Each row was made from one path, in order. Every step used is in the known rows, and no mark comes twice. Write each row's path.
Known rows
lafi/visu/dosag/suda/nuzovi/ritireb: [-1.891 -3.864  0.528 -0.620 -1.686  0.334 -0.974  1.765 -1.841 -1.047
  1.300 -0.936  0.296 -1.921  3.542  0.733  0.931  0.529  1.132  0.553
  0.819 -2.451 -0.800]
lafi/suda/nuzovi: [ 2.016 -2.564 -2.632 -1.520  0.585 -0.589  2.998  1.009 -1.144 -2.113
  2.503  0.345 -1.438 -1.800  0.462 -0.519  0.520 -0.379  1.905  0.800
  2.295 -0.878  0.361]
lafi/ritireb/nuzovi: [ 2.320 -0.316  0.858 -1.750  1.867 -0.535 -0.332  2.508 -0.406 -4.042
  1.101  0.881  1.288 -2.235  1.470  1.092  0.122  0.469  2.112  0.669
  1.783 -1.808 -0.802]
visu/dosag/suda/nuzovi/ritireb: [-1.269 -3.281  0.367 -0.716 -0.675  0.440 -0.958  2.737 -2.163 -2.618
  1.741 -1.779 -0.233 -2.011  2.402  0.593  0.510  0.507  1.634  0.825
  0.796 -2.714 -0.441]
suda/nuzovi/ritireb: [-1.410 -3.173 -0.723 -0.896 -0.232 -0.318  0.730  1.991 -1.268 -2.234
  1.776 -0.225 -0.401 -1.802  1.519  0.394  0.954 -0.081  1.762  0.507
  0.888 -2.097  0.068]
dosag/ritireb/lafi/suda/nuzovi/visu: [ 4.390  0.057 -2.038 -1.490  1.558 -0.696  2.521 -0.366 -2.250 -0.041
  0.239  1.124 -0.719 -1.793  1.846 -0.432 -0.489 -0.346  0.705  0.775
  2.444 -0.334 -0.376]
visu/dosag/suda/nuzovi: [ 1.003 -3.173 -0.640 -1.072 -0.717  0.599 -0.220  1.567 -2.248 -1.611
  1.233 -2.011 -0.231 -2.197  1.953  0.039 -0.308  0.799  2.012  0.717
  1.684 -1.569 -0.841]
nuzovi/suda: [ 1.318 -1.416 -1.390 -2.003 -0.032 -1.019  1.050  0.864  1.009 -3.233
  3.572  1.004 -0.040 -1.901  0.012 -0.452  1.106  0.426  3.199  0.261
  2.404 -0.551 -1.026]
suda/nuzovi/visu/lafi: [ 0.301 -1.815 -1.256 -0.704 -0.196 -0.733  0.267 -1.645 -1.387  0.238
  0.538  0.812  0.825 -1.672  2.304 -0.772  0.892  0.850  0.595 -0.559
  1.474 -0.502 -1.414]
suda/nuzovi/visu/lafi/ritireb: [-1.006 -1.346 -0.288 -0.673 -0.429 -0.743 -0.292 -0.500 -1.304 -2.277
 -0.250  0.598  1.093 -2.142  1.978  0.064  1.337  0.730  1.207 -0.196
  0.990 -1.358 -1.094]
dosag/ritireb/lafi/suda/nuzovi: [ 4.344 -0.895 -2.322 -1.831  2.252 -0.527  3.388  1.260 -1.296 -1.263
  1.924  1.095 -1.774 -1.674  0.630 -0.569 -1.169 -0.458  1.719  0.962
  2.732 -0.567  0.223]
lafi/ritireb/nuzovi/visu/dosag: [ 3.039  0.660  1.395 -1.712  0.819  0.067 -1.350  2.213 -1.467 -3.863
  0.386 -0.688  1.462 -2.492  2.443  0.954  0.082  0.735  1.539  1.190
  2.023 -2.130 -1.175]
ritireb/lafi: [ 2.704 -0.169 -0.024 -2.004  2.158 -0.787 -0.271  1.482 -0.391 -2.936
  2.374  1.187  0.606 -2.171  1.188  0.323 -0.803  0.258  1.592  0.549
  1.814 -1.671 -1.297]
visu/dosag: [ 2.289 -1.060 -0.292 -1.893  0.314 -0.073 -0.475  2.020 -0.654 -3.102
  2.337 -1.161  0.226 -2.215  0.834 -0.107  0.203  0.601  2.282  0.754
  2.020 -1.567 -1.031]
nuzovi/visu: [ 1.863 -0.459 -0.863 -1.275  0.008 -1.010 -0.526 -0.995 -1.447 -0.836
  0.041  0.530  1.556 -2.140  1.975  0.019  1.361  0.461  0.821 -0.009
  1.386 -0.779 -1.594]
lafi/visu: [ 0.750 -2.219 -0.755 -1.499 -0.762 -1.017  0.097 -0.917  0.105  0.110
  1.129  1.540  1.502 -1.900  2.287  0.019  1.380  0.465  1.210 -0.316
  1.600 -0.591 -1.613]
nuzovi/visu/dosag: [ 2.511 -0.177 -0.115 -1.586 -0.235 -0.192 -0.980  0.633 -1.569 -2.113
  0.865 -1.096  1.010 -2.315  1.852 -0.029  0.671  0.645  1.342  0.698
  1.820 -1.425 -1.447]
lafi/visu/dosag/suda/nuzovi: [ 0.326 -3.700 -0.427 -1.026 -1.711  0.497 -0.304  0.582 -1.811 -0.103
  0.860 -1.166  0.335 -2.074  3.084  0.188  0.085  0.855  1.533  0.456
  1.682 -1.308 -1.209]
nuzovi/visu/dosag/ritireb/lafi/suda: [ 6.217  1.969 -0.873 -2.146  2.746 -0.667  1.179  1.015 -1.505 -2.064
  1.863  0.929 -0.574 -1.993  1.285 -0.534 -0.739 -0.136  0.937  1.200
  2.784 -0.933 -0.846]
dosag/ritireb: [ 3.579 -0.462 -1.705 -1.574  1.089 -0.811  1.021 -0.246 -0.796  0.391
  0.445  0.680  0.278 -1.708  0.618 -0.726  0.421  0.500  1.926 -0.239
  1.950  0.289 -1.165]
visu/dosag/ritireb/nuzovi: [ 5.865  0.440  0.004 -2.096  2.473  0.110  0.462  2.185 -0.799 -0.842
  1.301 -0.095  0.246 -1.726  1.533 -0.177 -1.215  0.800  1.998  0.689
  2.913 -0.535 -1.025]

Write each row's path
[-0.757 -2.584  0.381 -1.317  0.038 -0.523  0.255  1.234 -0.499 -1.058
  1.588  1.685  0.525 -1.814  3.290  0.877 -0.016 -0.080  0.873  0.457
  1.258 -2.165 -0.755]  suda/nuzovi/ritireb/lafi/visu
[ 3.973  0.347 -1.019 -2.178  2.918 -1.156  1.288  1.600 -0.373 -3.818
  3.733  1.791 -0.494 -2.039  0.486 -0.124 -0.251 -0.393  1.338  0.999
  2.309 -1.588 -0.516]  ritireb/lafi/suda
[ 3.444 -0.169  1.227 -1.310  0.736  0.230 -2.454  0.936 -2.374 -1.486
  0.555 -0.940  1.816 -2.265  3.493  0.548 -0.064  1.230  0.656  0.696
  1.758 -1.657 -2.074]  ritireb/nuzovi/visu/dosag/suda
[ 2.064 -0.032 -0.157 -1.827  2.822 -1.141  0.681  2.606 -0.483 -4.601
  4.071  1.813 -0.607 -1.884  0.990  0.321  0.286 -0.603  1.025  1.141
  1.555 -2.527 -0.186]  nuzovi/ritireb/lafi/suda
[ 2.253 -1.477 -2.236 -1.202 -0.027 -0.744  2.088 -0.543 -2.089 -0.959
  0.784  0.459 -0.368 -1.932  1.695 -0.321  0.970 -0.261  0.878  0.636
  2.008 -0.730 -0.231]  lafi/suda/nuzovi/visu
[ 0.797 -2.309 -1.000 -0.624 -0.995 -0.253 -0.382 -1.126 -2.942  0.321
 -0.849 -0.528  1.095 -2.164  2.991  0.203  0.817  0.664  0.663  0.086
  1.189 -0.884 -1.417]  dosag/suda/nuzovi/visu
[ 4.360  0.575 -0.897 -1.587  0.358 -0.273 -0.036 -0.105 -1.784  0.193
 -0.300 -0.689  0.576 -1.985  1.642 -0.673  0.177  0.720  1.453  0.319
  2.190 -0.165 -1.475]  nuzovi/visu/dosag/ritireb
[ 1.862 -0.517  0.264 -2.160  1.146 -0.714  0.614  2.649  1.006 -5.127
  3.051  1.422  0.519 -2.061  0.690  0.636  0.412  0.509  3.396  0.786
  2.567 -1.299 -0.721]  lafi/ritireb/nuzovi/suda
[ 4.811 -0.556 -1.789 -2.015  2.107  0.028  2.863  2.326 -1.470 -2.225
  2.429 -0.067 -2.179 -1.813  0.664 -0.582 -1.615 -0.309  2.054  1.473
  3.019 -1.001  0.260]  visu/dosag/ritireb/lafi/suda/nuzovi
[ 3.651  0.212  0.084 -1.527  1.441 -0.706 -0.479 -0.030 -1.383 -0.851
  0.132  1.149  1.823 -1.962  2.741  0.462  0.261  0.587  0.638  0.309
  1.990 -0.983 -1.526]  ritireb/nuzovi/visu
[ 1.502 -1.840 -0.062 -1.750 -0.911 -0.207 -0.505  0.774 -0.187 -1.300
  1.817 -0.173  0.978 -2.090  2.162 -0.022  0.669  0.685  1.732  0.406
  2.047 -1.289 -1.469]  lafi/visu/dosag
[ 3.877  0.518 -0.748 -1.407  2.511 -1.310  0.713 -0.645 -0.673 -1.475
  2.698  2.515  0.710 -1.515  2.019 -0.762  0.899  0.442  0.038  0.059
  2.307 -0.681 -1.244]  ritireb/nuzovi/visu/lafi/suda
[ 5.122  0.201 -0.530 -2.452  1.706 -0.185  1.303  2.321  0.679 -2.312
  3.117  0.554 -0.385 -1.588  0.741 -0.508 -0.808  0.793  3.314  0.835
  3.554 -0.137 -0.929]  visu/dosag/ritireb/nuzovi/suda
[-1.751 -3.535 -0.116 -0.508 -0.451 -0.127 -0.561  1.657 -2.053 -1.724
  1.258 -0.570  0.092 -1.869  2.405  0.588  1.027  0.332  1.332  0.310
  0.471 -2.234 -0.502]  dosag/suda/nuzovi/ritireb
[ 5.259  1.028 -0.447 -1.518  1.865 -0.725  0.226 -0.592 -1.656  1.009
 -0.765  1.240  1.483 -1.709  2.658 -0.057 -0.047  0.655  0.661  0.042
  2.288  0.053 -1.562]  dosag/ritireb/nuzovi/visu
[-0.340 -2.735 -1.425 -1.083  0.475 -0.605  1.919  2.169 -1.196 -3.005
  2.837  0.387 -1.319 -1.682  1.069  0.078  1.284 -0.593  1.555  0.891
  1.334 -2.071  0.669]  lafi/suda/nuzovi/ritireb
[ 5.246  1.226 -1.277 -1.380  2.988 -1.293  1.326 -1.150 -0.923  0.212
  1.690  2.653  0.400 -1.265  1.954 -1.213  0.589  0.474  0.068 -0.169
  2.589  0.190 -1.280]  dosag/ritireb/nuzovi/visu/lafi/suda
[ 1.733 -1.168  0.106 -1.872  0.638 -0.948 -0.200  0.025  0.123 -0.748
  1.699  2.217  1.409 -2.026  2.671  0.426 -0.156  0.349  0.973  0.125
  1.795 -1.219 -1.732]  ritireb/lafi/visu
[ 4.175 -0.190 -0.973 -1.823  0.859 -0.134  0.488  1.097 -0.960 -0.661
  1.042 -0.748 -0.139 -1.897  0.693 -0.755 -0.141  0.694  2.290  0.366
  2.333 -0.262 -1.092]  visu/dosag/ritireb
[-0.868 -2.728 -1.175 -0.785  0.815 -0.786  1.486  1.454 -0.808 -2.599
  3.529  0.987 -1.144 -1.419  1.276 -0.472  1.378 -0.168  1.157  0.332
  1.248 -1.869  0.247]  visu/lafi/suda/nuzovi/ritireb
[-0.046 -1.895  0.323 -1.406  1.468 -0.330  0.311  2.804 -1.062 -3.205
  2.173  0.607 -0.363 -1.952  1.834  0.805 -0.709 -0.169  1.513  0.958
  1.166 -2.646 -0.186]  suda/nuzovi/ritireb/lafi
[ 2.426 -0.033 -1.546 -1.190  1.398 -1.529  0.684 -1.381 -0.693 -1.418
  2.552  1.998  0.406 -1.647  1.312 -1.117  1.711  0.325  0.194 -0.200
  1.867 -0.552 -1.284]  nuzovi/visu/lafi/suda
[ 2.995 -0.619 -1.479 -1.521  1.155 -0.702  1.859  0.132 -2.002 -1.813
  1.121  1.024 -0.439 -2.017  1.913 -0.002 -0.135 -0.391  0.678  1.016
  2.171 -1.216 -0.342]  ritireb/lafi/suda/nuzovi/visu
[ 3.966  0.810 -0.250 -1.145  2.189 -0.937 -0.257 -1.523 -0.933  1.350
  0.187  2.064  1.675 -1.381  2.722 -0.815  0.173  1.210  0.191 -0.705
  2.110  0.257 -2.076]  dosag/ritireb/nuzovi/visu/lafi
[-0.340 -2.160  0.774 -1.032  1.264 -0.148 -0.844  2.493 -1.836 -2.755
  1.901  0.304  0.043 -2.034  2.616  0.983 -0.695  0.209  1.161  0.801
  0.775 -2.786 -0.712]  dosag/suda/nuzovi/ritireb/lafi
[ 2.223 -0.785 -1.675 -1.456  1.874 -1.425  1.142 -0.181  0.116 -2.335
  3.927  1.912 -0.229 -1.563  0.338 -1.202  1.306  0.278  1.083 -0.137
  2.009 -0.685 -0.924]  visu/lafi/suda
[ 3.090 -0.867 -0.495 -2.256  1.477 -0.726  1.051  1.875  1.029 -3.283
  3.750  1.539  0.282 -1.736  0.793  0.008  0.050  0.564  2.993  0.583
  2.964 -0.691 -0.980]  ritireb/nuzovi/suda
[ 1.107 -1.937 -1.532 -1.019 -0.738 -0.454  0.924 -0.738 -2.093 -0.175
 -0.454 -0.135  0.588 -2.041  2.151 -0.010  0.794  0.280  1.049  0.251
  1.585 -0.768 -0.822]  suda/nuzovi/visu
[ 2.962 -1.498 -1.814 -1.863  1.908 -0.523  2.714  1.818 -1.115 -2.911
  2.851  0.908 -1.499 -1.916  0.737 -0.115 -0.839 -0.520  1.688  1.196
  2.432 -1.419  0.258]  ritireb/lafi/suda/nuzovi
[ 2.024 -0.711  0.468 -1.098 -0.428  0.013 -2.450  0.164 -2.405 -1.477
  0.426 -1.398  1.549 -2.391  2.834  0.171  0.748  1.126  0.852  0.440
  1.265 -1.556 -2.122]  nuzovi/visu/dosag/suda
[ 1.281 -0.433  0.439 -1.897  1.495 -0.896  0.269  1.893  1.444 -4.644
  3.553  2.016  0.671 -1.775  0.832  0.074  0.525  0.933  3.004  0.248
  2.471 -1.115 -1.153]  visu/lafi/ritireb/nuzovi/suda
[ 0.398 -3.403 -1.207 -0.883 -0.489 -0.033  0.243  0.360 -2.077 -0.615
  0.841 -0.714  0.140 -2.030  1.952  0.055  0.209  0.633  1.684  0.177
  1.313 -1.068 -0.928]  dosag/suda/nuzovi
